Known rows, with every step that occurs
dafa, nupav, fakegu: [ 16   4  23 -22  -2  17 -55 -38 -12 -17   6  -3 -62 -10  12 -13 -11   9
  -1  -1  16  19  -4  13  27   8  11  21  -4  23  10  -6   2]
kobepop, tofez: [  1  -1   3   0   7  -9  -4  17  -3  33   3  28  -4  11 -11   3  26   0
 -16  -6  -7  18   5  33   8   1  -5   6  -7 -13   5   2  -4]
nono, gemun: [ -2 -15  -9  -2   3   0   3  13   7 -10  -1  -6   1  -7  -1 -26  -6   7
  10  -9 -11 -22   2  12  -4  -6  -3 -28   8 -12 -11   3  -4]
kobepop, tofez, goba, fakegu: [ 12  -4  31   8   7 -20  -4  10 -12  79  22  64 -22  22 -21   6  43  11
 -22 -21 -14  26  20  40   7  16 -31  12  -9 -26   4   6  -7]
gemun, dugik, sena, dafa: [ 21  -7  -1 -10 -11  18 -34  25  33 -61  12 -17  11 -26   2 -26 -38   4
  50  12   3 -41  -5  15   8 -19  -1  36  15  18 -22  -4 -18]
goba, megot: [ -4  16  10  -6  14  -6   2 -11   7  13   2   8 -10   5   5 -13  15   4
  -4 -12   5  -7   2   9  14  16   1  -2  -9  -7   5  14   2]
goba, nono, gemun, dugik: [ -7  -2 -10  -9  13  -5 -12  36  27 -50   5  -4  -9 -13  -5 -32  -1  10
  25 -18 -36 -45   1  22  14   6  -8 -47   9 -30 -45  -4 -18]
tofez, goba, nono: [ -2  24  29   6   5 -24  11   8   1  33   2  28 -16  12   1  15  22  -3
  -6 -18 -28 -28  -4   3  11  17 -14 -26  -6 -39 -34 -13 -16]
megot, goba, tofez: [ 12  18  17  15   0 -24   0  -3  -2  29  19  28 -10  18  21  -2  32   3
 -27 -14 -13  -5  11   9  -7   9 -19  -7 -11   6  -2  16  -7]
tolofif, dafa, nupav, fakegu: [ 26 -27  -1 -16 -23  26 -66 -43 -12 -20  -1  -9 -64 -17  28 -27 -33   7
   3   5  24  20 -10   5  24   4  14  41  -2  47  10  -2   2]
nono, gemun, dugik, sena, dafa, nupav: [ 37 -20  -4 -22 -11  27 -62  19  38 -83  10 -35 -29 -38  13 -58 -53  14
  64   1   7 -47  -6  32  23 -18  -2  12  24   6 -35   1 -25]
tolofif, dafa, sena: [ 20 -37 -24  13 -31  19 -14  -3  17 -26 -24  -5  -7 -21  19 -28 -44  -9
  25   1  12 -14   2 -16   2 -10   4  32   6  26 -11  -1  -6]
megot, goba, fakegu, nupav: [ 32   0  43   2  -5  -8 -30 -29 -15   8  31  15 -44  18   2   1  -6   8
  -9 -11  11  -4  21  -6   4  15 -23   4  -1  28  10  15   4]
gemun, dugik, sena: [  7  -6  -3  -8  -4   6 -19  29  29 -59   9  -7   7 -20   7 -10 -20   4
  40   5  -2 -41   0  14  11 -13   0  12  11  -2 -16  -7 -10]
dugik, sena, dafa, nupav, fakegu: [ 33   1  32 -29 -17  33 -77 -39  10 -41   6 -12 -39 -25  20 -31 -47   6
  31  12  22  -9  -5   6  33  -9  14  55   9  42 -13  -8 -14]
tolofif, dafa: [ 10 -31 -24   6 -19   9 -12  -4   1  -4  -8  -6   0  -7  16 -13 -20  -3
   6   6   8   1  -8  -9  -2  -3   1  21   2  25  -1   4   1]
ruza, goba, nono: [  1  30  11  -6  -2 -22  -1  -6  12  10   4  13 -24  13  10   3  23   0
 -16 -21 -31  -5 -10   0  -1  16 -15 -11   4 -44 -42  -9 -12]
nono, goba, tofez: [ -1  25  17  13 -10 -20   4  -6  16  37  10  30  -5  18  17 -10  31   9
 -22 -26 -19  12   3  16  -5  10 -16   1 -14  -1 -26  14  -1]
ruza, goba, tofez, kobepop: [ 10  23  10   6 -14 -43  -9  11   1  53  21  36 -23  34  22  -2  53  -8
 -43 -18 -27  44   4  12 -13  13 -17  -4 -19 -35   3  23  -5]
gemun, dugik, sena, dafa, tolofif: [ 22 -24  -8 -11 -24  34 -49  23  46 -57  14 -24   8 -40   9 -26 -47   7
  59  26  16 -39   3  -4 -14 -23  -3  48  15  34 -25 -14 -34]
tolofif, dafa, sena, dugik, gemun, nono, goba, ruza: [ 18 -27 -33  16 -19  -5  -7 -14  69 -65   8   3   6 -17 -24 -34 -39  -4
  67 -21 -38 -69 -37  78  20   2   4  42  18 -12 -75  12 -30]
nono, gemun, dugik, sena: [  6 -20 -11 -10   0   8 -17  42  35 -69   9 -13   9 -29   6 -35 -24  11
  52  -5 -12 -64   2  25   8 -18  -2 -16  19 -12 -28  -3 -16]
gemun, nono, goba, fakegu, nupav: [ -1  12  43  -6  -6  -9 -29 -33   5  -9  23  16 -28  15 -18  -7   9  10
   0 -26  -4  -6   6  47  18  24 -28   9 -10   9 -34   6   5]
dafa, nupav: [ 17   3   7  -9  -3   8 -32 -19  -1 -13  -1 -12 -42  -5  12  -7 -10   4
   3  -2  12  15  -4   5  18   5   2   5  -2   2  -1   0  -2]
tofez, goba, nono, gemun, dugik, sena, dafa, nupav: [ 34   6  25 -16  -6   2 -52  27  39 -50  12  -7 -45 -27  13 -44 -32  13
  59 -16 -22 -75 -10  34  34  -1 -16 -13  17 -32 -69 -12 -42]
tolofif, dafa, sena, dugik, gemun: [ 41 -49 -47   7 -19  26 -33   3  43 -79  -5 -22  -1 -44  18 -41 -62  -5
  69  -7   2 -44 -25   1  12 -15   5  37  23  11 -17   5 -20]
dafa, sena, dugik, gemun: [ 31 -18 -23   2   1  19 -21   7  42 -73   3 -17   0 -37   1 -27 -40  -2
  64 -14  -6 -45 -18   7  12 -11   3  15  22 -14 -17   2 -21]
megot, goba, nono: [  4  32  26   8   4 -23   4  -6   2   7   7  21  -6  12   0   8  17  -1
 -14 -16 -29 -38   3   4   8  19 -20 -20   0  -9 -32  -2 -13]
tolofif, dafa, sena, dugik: [ 32 -43 -37   9 -27  31 -37   1  23 -64  -9 -14   6 -35  14 -30 -54  -6
  40  -4  10 -33  -6  -3   0  -8   4  39  12  21  -7   1 -17]
ruza, goba: [  8  14   0  -1 -10 -17   0  -4   2  12  11   2 -24   8   7   4  12   2
 -13 -13  -8   7 -13  13 -17   5 -13   8   7 -28  -9   0  -1]

Rows
[  9 -12 -24  -4  11  14 -24   7  43 -98   4 -17  12 -39 -16 -28 -26  -6
  68 -18 -16 -66 -25  55  25  -3  -4  12  17 -27 -37  -7 -25] -> dafa, sena, dugik, gemun, nono
[ 19 -20 -32  12 -19  10 -26  -5  55 -83   0  -8   8 -40  -6 -41 -39  -1
  68 -30 -21 -73 -40  68  18   2 -18  40  18  -1 -62   1 -22] -> tolofif, dafa, sena, dugik, gemun, nono, goba
[ 20 -10  -6 -19 -21  11 -46  30  64 -56  19 -17 -15 -34  16 -48 -30  13
  55  -5 -25 -65  -5  10 -19 -11 -20  10  26 -24 -77 -18 -49] -> ruza, goba, nono, gemun, dugik, sena, dafa, tolofif
[  1 -19 -21  -4   7   2 -10  38  18 -45  13 -15 -10 -18  -6 -31 -10  13
  28  -9 -13 -35  -1  34  -2  -6  -6 -29  12 -14 -12   4  -6] -> nono, gemun, dugik
[ -2  -3   0 -14   7   0 -17  40  44 -71   2  -4  10 -23   8 -36 -16   7
  48 -13 -37 -75   5  14  22  -6  -4 -35  16 -31 -60 -13 -26] -> goba, nono, gemun, dugik, sena
[ 20   7   0 -18 -11  -5 -32  32  52 -61  16 -11 -11 -19  11 -48 -21  10
  44 -18 -38 -68 -14  28   3  -8 -17  -3  28 -39 -75  -7 -34] -> ruza, goba, nono, gemun, dugik, sena, dafa
[  9  13  -7  10   2  -7 -19   0  60 -62  14  14   6 -22   1 -38   5   4
  45 -43 -36 -53 -22  70  20   7 -20  13   2 -27 -63   8 -27] -> dafa, sena, dugik, gemun, nono, goba, tofez
[  5  30   8  -8   5 -23   3 -15   9  26  14  10 -35  15  12 -10  27   7
 -18 -25  -3   1 -12  22  -3  21 -12   5  -2 -35  -5  15   2] -> ruza, goba, megot
[ -3  32   2  -8  27 -17 -11 -13  45 -46  27   4   3 -13 -21 -26  19  14
  38 -43 -28 -65 -42  93  30  28 -22   5   3 -33 -47  16 -12] -> sena, dugik, gemun, nono, goba, megot
[ 30  -3  28 -12 -13  -9 -33 -30  -5  10  28   4 -62  19  12  -3   0   7
 -12 -16  11  29   8  -8  -5  12 -19  14   3  -8   1   9   6] -> ruza, goba, fakegu, nupav
[ 35  -1  17 -17 -19  23 -52 -19  21 -36  -2 -21 -20 -19  19 -26 -43   2
  36   9  17 -13  -5  -1  25 -12   4  41  12  20 -25  -3 -19] -> dugik, sena, dafa, nupav
[  19  -42  -48    2   -8   22  -36    2   44 -102   -5  -21   10  -46
    1  -42  -46   -8   73  -11   -7  -64  -33   47   24   -7   -3   34
   19    0  -36   -4  -25] -> tolofif, dafa, sena, dugik, gemun, nono
[  1  10  11   7  -5 -26 -11  15  -1  40  10  34   3  25  15  -6  42 -11
 -30  -5 -20  38  16  -3   3   7  -4 -11 -26  -7  11  23  -4] -> goba, tofez, kobepop
[  4   4  20  -4  14 -26  -9  67  33  -3  14  43 -13  -8  -4 -19  23   8
  28 -30 -48 -74   4  60  26   1 -21 -37   6 -65 -58 -14 -35] -> kobepop, tofez, goba, nono, gemun, dugik, sena
[-15  16   5   6   8 -34  30 -15  46  -1  17  18   0  20 -39  -5  14   3
  28 -17 -48 -36 -30  82  20  10   0   3   5 -34 -67  10 -14] -> dugik, gemun, nono, goba, ruza
[  2   6  11   1  19 -30  -3  64  16  20  17  41 -30   4 -16 -16  39  11
   4 -33 -48 -45   1  69  16  13 -25 -49  -1 -65 -43  -6 -27] -> kobepop, tofez, goba, nono, gemun, dugik
[  0  17  -9  -1  12 -10 -14  -2  39 -59  26  -4  13 -19 -25 -13   5   9
  42 -31 -33 -57 -44  85  16  12 -24   8  13 -27 -50   2 -15] -> sena, dugik, gemun, nono, goba
[ -2  10  -8   2  13 -24   6 -12  51 -39  32   8  12   6 -44  -6   3   5
  43 -22 -50 -55 -39  93  18  12   0  10  13 -39 -63  12 -23] -> sena, dugik, gemun, nono, goba, ruza
[ 17   4  27   9   0 -11  -8 -22  -9  20  24  31  -8  13 -10  -4  13  12
 -13 -13  -8  -3  22   7  -2  15 -32  12   5  18   3  14   0] -> megot, goba, fakegu
[  24   10   15   -5   -1   -5  -28   32   42  -64   18   -1    6  -21
    3  -43  -27    9   47  -12  -37 -101    0   30   12   -4  -24  -14
   25   -2  -66   -2  -36] -> megot, goba, nono, gemun, dugik, sena, dafa
[ -4  10  19   4   7 -23  14  22   7  24   1  22 -14   4  -2 -11  16   5
   5 -27 -39 -51  -1  15   7  12 -16 -54   3 -50 -45  -8 -21] -> tofez, goba, nono, gemun
[ 21 -12 -23  -5  14   7 -19   5  25 -53  19 -18   5 -22  -1 -12 -18   5
  43  -7 -10 -30 -28  15   8  -5   1   4  18 -15  -5   6 -13] -> sena, dugik, gemun
[-21  28  15   5  -2 -17   6  -8  13  -6   6  14   9   3 -24   0  22   4
  -1 -23 -22 -29 -15  69   7  17 -24   3  -6 -13 -45  -3  -2] -> gemun, nono, goba
[  0  18  -7   2  13 -18 -19  -2  43 -39  30  12  12  -7  -2 -24  28  11
  25 -38 -39 -39 -33  79  17  14 -23   2  -1 -29 -53  11 -18] -> sena, dugik, gemun, nono, goba, tofez
[ 11  -7   0 -17  -1  12 -32  35  49 -74   4 -13  13 -29   4 -52 -35   8
  58  -5 -30 -74   0  15  20 -12  -6 -11  22 -12 -67  -8 -34] -> goba, nono, gemun, dugik, sena, dafa
[-13   1 -11  -8  20  -8   1   1  21 -38   5  -6   5 -10 -15 -12   9  -2
  35  -7 -16 -31 -27  52  23   0  -8  -5   7 -23 -30  -4  -8] -> dugik, gemun, nono
[  2  18  18   6   9 -24   7   7  10  -3   7  15  -6   5  -1 -18  12   5
  -3 -25 -39 -61   5  14   4  14 -23 -48   9 -19 -43   1 -18] -> megot, goba, nono, gemun
[ 10  21   3  13  -4 -27 -27  14  53 -41  19  33  10  -8  -5 -33  23  -9
  31 -41 -47 -37 -16  76  24  13 -24   6 -10 -31 -51  21 -27] -> dafa, sena, dugik, gemun, nono, goba, tofez, kobepop
[ 20   6  44   0 -15  -6 -25 -31   4  15  22  16 -41  16  -3  -5  -7  13
  -4 -23   5  14  13   0   5  16 -21  11  -4  21 -14  13  10] -> nono, goba, fakegu, nupav
[ 17  -4  10  -7 -15  16 -22  -1  23 -25   0  -8  23 -16   9 -19 -34  -3
  33  12   6 -28  -3  -7   8 -17   3  35  13  19 -22  -3 -16] -> dugik, sena, dafa
